In the rows, 128 means zero.
Known rows, with every step that occurs
U -> S -> Q: [153  84  99 126 103 139 131 118 130 150 129 132  85 126 165 104 166  83
 114 108 101 142 139 163 149 125 135 129  98 119  92 147 131 125 137]
T -> K -> V -> P -> U: [ 66 139  75 122  89 133 160 130 145 116  97 154 128 167 144 184 176 101
 143 179  81 179 140 152  92 148 104  94 145 123 114 131 148  97 130]
B -> U -> P: [119 159  76 114 160 145 120 106 132 162 139 134 100 174 153 143 179 147
 138 150 115 134 133 150 130 119 128 154 143 123 114 161 123 113 144]
S -> Q: [150  85 135 113 120 145 149 105 148 110 108 131 108 103 133 133 158  98
 110 132 112 130 134 142 135 122 135 148  95 130 104 126 150 151 134]
Q -> W: [114 126 135 136 118 155 111 118 149 126  98 122 126 117 134 124 105 142
 147 149 112  70 116 137 129 102 142 138 132 152 140 132 133 119 128]
P -> V: [ 91 118  95 131 110 128 137 136 152 137 128 137 136 124 128 132 153 112
 107 165 111 175  99 126 130 106  95 132 116 115 116 122 103 110 160]
J -> U -> S: [153 142  95 129  95 146 114 153 130 189 177 141  96 187 147  99 122  86
 148  88 139 162 120 152 125 135 117 108 145 115 108 148 102  66 125]
J -> U -> S -> Q -> W: [157  98 116 123  84 186 119 119 170 159 119 137  82 144 155 102 126  78
 146 120 108  99 116 171 134 100 138 140 115 140 103 149 135  90 131]
T -> P: [122 138  99  91 135 134 112 138 120 163 106 129 117 106 126 143 154 113
 159 108  95 154 107 157 130 127 154 148 124 117 149 107 115 123 159]
B -> U -> R -> G: [ 79 171  61 111 132 101 128  82  98 181 133 153 112 149 139 187 106 180
 165 117 133 136 183 144 157  98  84 121 179 110  96 163 116 136 141]
J -> U: [155 147 134 113 111 155 137 139 153 144 154 141 121 164 110 129 110  98
 147 111 154 151 113 133 107 128 113 131 143 125 120 123 123  91 121]
T -> P -> U -> B: [ 97 169 117 105 100  95 100 129 144 168  87 128 120 155 166 152 169 108
 134 100  86 152  58 187  80 113 114 146 146 133 129  95 108 112 184]
B -> U -> P -> V -> K -> T: [ 97 184  61 116 162  93 149 127 150 121 126 150  96 202 156 147 220 144
  93 172  89 193 158 170 174 109  75 184 134  99  69 174 114  99 144]
G -> R: [121 141  91 132  97 102 118 117 113 118 117 131 141 148 163 161 125 145
 136 123 113 163 120 114 144 113 126 118 146 118 113 105 126 145 160]
D -> W: [150 120 110 129 126 137 137 108 148 147 164 126 140 112  98 121 133 158
 135  96 154 108 110 138 143 136 162 122 157 131 135 116 107 161 134]
U -> S -> Q -> W: [138  86 111 132  95 167 114 110 151 148 100 128  87 118 166 103 139  99
 132 132  90  83 125 168 149  99 149 139 105 143 110 150 137 117 137]
Q -> S -> U: [133 155  93 158  92 146 117 134 162 148 113 154 106 130 124 114 126  86
 147 119 107 139 119 141 103 119 104  86 106 162 118 157 121 116 139]
P -> U -> S: [116 150  71 158  89 104 132 153 133 207 137 128 116 181 162 112 153  97
 153 105 115 142 130 169 113 134 111  78 144 137 118 150  95  67 142]
B -> U: [128 169 104 136 149 147 142 131 122 156 117 146 118 138 128 133 135 148
 142 135 131 134 129 156 124  96 113 137 170 149 112 157 143 128 129]
K -> V: [106 116 101 178 135 171 113 110 147  90 132 146 113 133 114 155 139 122
 115 166 107 151 126 132 128 119 122 132 115 125 135 123 149 145 115]
T -> K -> V -> P -> U -> S: [ 76 138  40 132  75 128 138 146 122 163 126 155 100 191 181 150 182  86
 142 147  73 188 146 168 111 150 107  73 144 111 101 155 124  72 134]
V -> K -> T: [132 168 128 120 153  79 147 135 127  86 121 137 109 169 138 132 163 142
 103 125 114 151 179 153 170 136 104 163 132 108  91 154 139 123 109]
S -> U -> K -> T: [136 183  71 149 120 116 139 138 164  96 121 138  92 152  93 140 191 111
  95 117  81 165 162 168 180  93  62 111 142 160  90 154 126 105 167]
B -> U -> K -> T -> P: [120 202  59 104 155 126 145 160 124 141  97 155  85 141 117 150 203 131
 134 112  63 175 133 216 195  92  96 148 160 145 110 131 116 113 180]
G -> S -> Q -> W: [140 110 131 148  63 171 120 107 164 132  90 129  95 110 133 116 131 122
 101 137 106  95 133 139 147  92 146 144  97 141 105 132 138 156 163]
T -> P -> U: [105 164  81 113 111 115 139 148 146 198  91 128 135 135 127 156 168  99
 180 114  96 152 105 177  96 127 131 113 140 143 148 106 104  88 167]
R -> G -> S: [ 96 171  97 152  52 122 104  99 127 195 148 127 121 144 114 142 102 157
 118  97 135 173 181  97 156 143 129 116 126 100  84 130  92 152 156]
G -> S -> U -> K -> V -> P -> T: [ 89 159  66 141  45 100 116 164 177  86 112 136  74 158  79 122 217 125
 106 178 108 206 138 147 132 115  53 119 174 123 122 138 139 107 173]
S -> G -> R: [123 118 100 125  83  91  90  94 120 121 125 101 157 152 165 171 126 129
 146 127 122 175 141 104 185 120 161 123 131  95 114 120 108 155 140]
K -> V -> P -> T: [ 67 133 126 110  96  93 152 154 171  73  93 111  99 143 106 135 182 136
 150 199 122 158 112 156 114 151 109 144 173 111 156 121 155 105 127]
V -> K: [144 119 124 108 159  94 106 128  96 111 139 154 133 150 153 115 141 137
 111 127 138 146 163 118 134 135  98 167 126 102 100 145 138 135  90]
P -> T: [119 161 147 118 113  77 156 159 163 113 114 117 119 149 115 110 144 137
 152 150 138 128 103 158 128 129 102 146 152 135 152 107 128  97 128]
B -> U -> J: [135 201  99 174 152 133 132 179  93 155 134 154 143 148 140 119 173 122
 135 120 138 136 126 154 131 127 102 141 146 133  82 126 136 157 107]
K -> T: [116 176 132 138 125 111 167 136 158 103 111 112 105 149 115 145 150 134
 116 126 105 133 146 162 166 130 130 125 133 132 117 137 130 116 143]
T -> K -> V -> P: [ 77 113  92 100 111 158 135 120 119  73 113 157 107 141 144 173 163 113
 115 181  79 181 147 126 126 148 123 122 129 101 109 135 165 135 117]
B -> U -> R -> G -> S -> Q -> W: [102 145  77 134  70 151 121  72 138 177  94 153  79 127 142 160 117 165
 130 129 111 102 172 157 170  62 113 139 138 130  80 163 130 162 175]

Rows
[126 172  98  85 155  93 129 146 118 126 102 136 102 145 133 147 187 127
 136 105  81 173 153 180 166 135 130 177 127 101 115 129 124 118 140] : V -> K -> T -> P
[130 175 133  96 117  94 170 150 134 101 125 164 125 170 151 136 132 124
 135 148 101 154 115 157 143 122  92 138 124 134 121  97 136  96 117] : P -> T -> K
[ 93 203  68 130  53  87 105  99 196 182 141 105  88 188  98 140 179 139
 149 134 119 180 153 129 125 140 100 141 138 112 106 138  93  90 176] : R -> G -> S -> U -> P -> T
[118 214  61 203  57 127  82 138 129 197 156 136 136 144  98 134 164 105
 121  79 129 187 174 100 125 144  98 112 117 110  49 128 104 164 145] : R -> G -> S -> U -> J
[120 127 106 139  68  90  97 113 123 125 115 124 149 161 193 150 109 116
 158 126 111 167 129 119 192 136 156  98 103 105 115 121  93 156 135] : Q -> S -> G -> R
[115 132  89 158 137 180 127 107 121  78 140 187 115 154 143 175 130 109
 103 166  76 172 136 133 142 114 109 130  92 123 110 112 155 143 103] : T -> K -> V
[ 88 125  69  99 116 133 122 146 144 167 109 135 125 103 126 144 178  99
 136 146  76 198  81 153 130 105 117 146 111 106 135 103  90 105 187] : T -> P -> V
[ 90 182  51 116  42  90 163  95 157 196  88 134  75 146 125 200 184 119
 133  85  80 182 186 188 178 117 115 111 115 101  80 127  96 135 218] : K -> T -> P -> U -> R -> G -> S -> Q
[ 74 100  69 145  65 109  93 120 150 167 127  88 117 175 155 144 183  80
 160 151 111 182 161 153 152 161 157  91 143  90 125 177 103  91 118] : K -> V -> P -> U -> S -> G
[ 82  91  78 117 118 137 111 136 121  62 120 149 100 131 122 143 193 123
 100 178  93 170 147 133 150 139  87 122 150 111 118 136 149 138 135] : U -> K -> V -> P
[128 168 103 137 135 102 153 151 138  81 125 142 102 160 120 130 176 133
  87 124  90 146 158 170 207 115  77 121 135 142  97 131 119 117 152] : U -> K -> T
[103 159 101 123 137  78 155 142 146  95 120 141 116 168 138 136 182 129
  84 153  98 190 156 151 171 117  76 163 120  99  81 149 117 108 133] : P -> V -> K -> T
[111 181 103 101 133 121 147 146 145 141  92 116  95 127 112 158 174 117
 150 105  73 158 124 187 161 130 155 143 129 123 137 116 117 112 171] : K -> T -> P
[ 78 157  85 114 117  98 152 169 151  75 100 150  88 160 109 127 208 150
 136 202 112 173 122 184 144 116  54 146 203 134 130 138 156 106 135] : B -> U -> K -> V -> P -> T
[104 187 101 152  38 119  52  75 156 171 130 124 100 156 124 147 129 135
  83  81 110 185 125 114 102  99  96 138 141 114  64 143 110 156 190] : R -> G -> S -> U -> B
[142 140 106  95 126 152 116 113 159 152 172 131 103 196 136 139 157 103
 143 128 134 148 119 130 115 149 128 147 118 105 119 131 107  80 138] : J -> U -> P
[122 116 144 137  97 115 104 121 139 136 129 121 134 141 161 116 110  96
 150 130 127 133 139 134 182 154 162 109  80 116 130 147  90 141 100] : Q -> S -> G
[101 180  54  90 138  42 151 145 111 148  95 154  98 181 157 182 193 134
 155 107  98 154 159 201 151 103  76 123 154 102 131 139 107  89 170] : V -> K -> T -> P -> U -> R
[135  85 141 121 109 169 131  98 167 110  81 126 108  96 137 126 130 114
 129 153  97  70 121 153 135  96 146 157 101 154 117 131 155 140 133] : S -> Q -> W
[ 97 190  12 139  67 128 118 161 172 162 111 149  83 136  90 143 230  92
  82 123  47 248 120 175 181  72  63 120 119 123  91 128  76  98 246] : G -> S -> U -> K -> T -> P -> V
[130 102 105 133  98 112  79 115 120 171 159  94 120 155 164 111 139  96
 142 108 128 156 158 137 190 141 170 118 114  92 117 170  89 114 110] : U -> S -> G
[ 75 185  58 151  41  76 123 102 119 213 138 141 116 175 132 174 118 163
 134  95 140 162 189 124 149 120  86  78 146  98  95 139  77 127 183] : P -> U -> R -> G -> S
[ 77 136 106  97  82  88 162 146 151 157  88 107 138 146 131 146 173 115
 163 148 122 140 134 147  79 160 118  91 175 130 127 144 125  86 149] : V -> P -> U
[114 194  79 156 118 104 129 191 116 190 112 140 159 145 138 140 203  79
 170  99 106 153 104 174 104 155 116 120 119 126 115  81  99 118 142] : T -> P -> U -> J
[ 32 161  38 148  26  94 118  98 127 178 124 139  96 171 124 196 150 160
 132 136 123 188 196 121 136 138  90  77 162  79  99 150 101 136 182] : K -> V -> P -> U -> R -> G -> S
[132 133  88 110  46 130 135  83 140 172 148 156  80 152 121 167 124 116
 113  86 141 174 182 127 159 113  97 125 113  87  64 135 110 147 171] : J -> U -> R -> G -> S -> Q
[ 87 153  50 116 100 101 100  67 129 172 138 137 108 133 111 191 116 141
 161 104 122 149 187 118 133 101  81 103 151 110  99 161 113 125 156] : S -> U -> R -> G
[ 97 156  81 111 147  80 138 125 153  99 134 135 104 194 156 142 214 131
  82 166  86 189 158 150 176 133  87 177 104  81  80 152 104  98 146] : U -> P -> V -> K -> T
[111 189 103 107 140  92 152 137 166 143 123 124  95 190 137 125 189 155
 161 172 127 133 107 180 129 122 102 168 164 132 138 137 121  84 144] : B -> U -> P -> T
[132 162  68 148 127 140 121 149 102 199 141 144  92 164 162 103 146 130
 145 109 121 148 133 174 141 106 117 116 169 134 101 181 117 100 132] : B -> U -> S
[ 60 166  44  93 101  75 128  93 117 216 112 141 123 147 137 207 133 139
 197  98 103 151 163 161 135 123  97 101 153 107 125 122  84 102 174] : T -> P -> U -> R -> G
[ 79 139  80 104 116  86 117  80 103 159 141 140 118 141 140 183  99 165
 155 110 130 131 181 120 160 124  97 113 145  95 108 139 104 135 141] : U -> R -> G
[103 216  57 106  58 103 122  94 166 170 153 153  97 205 134 165 160 126
 133 129  85 203 163 128 143 134  89 134 111 109  77 125 100  93 164] : R -> G -> S -> U -> P -> T -> K
[ 85 143 148  70  90  59 164 167 158 102  92  98 111 140 117 113 173 140
 161 169 139 141 114 152 114 159 113 140 182 114 149 126 138  90 139] : V -> P -> T
[107 116  71  83 145  99 101 144 108 146 121 161 132 129 152 130 184 112
 117 142  92 209 121 139 138 112  88 185 110  84 107 120 104 112 143] : T -> P -> V -> K
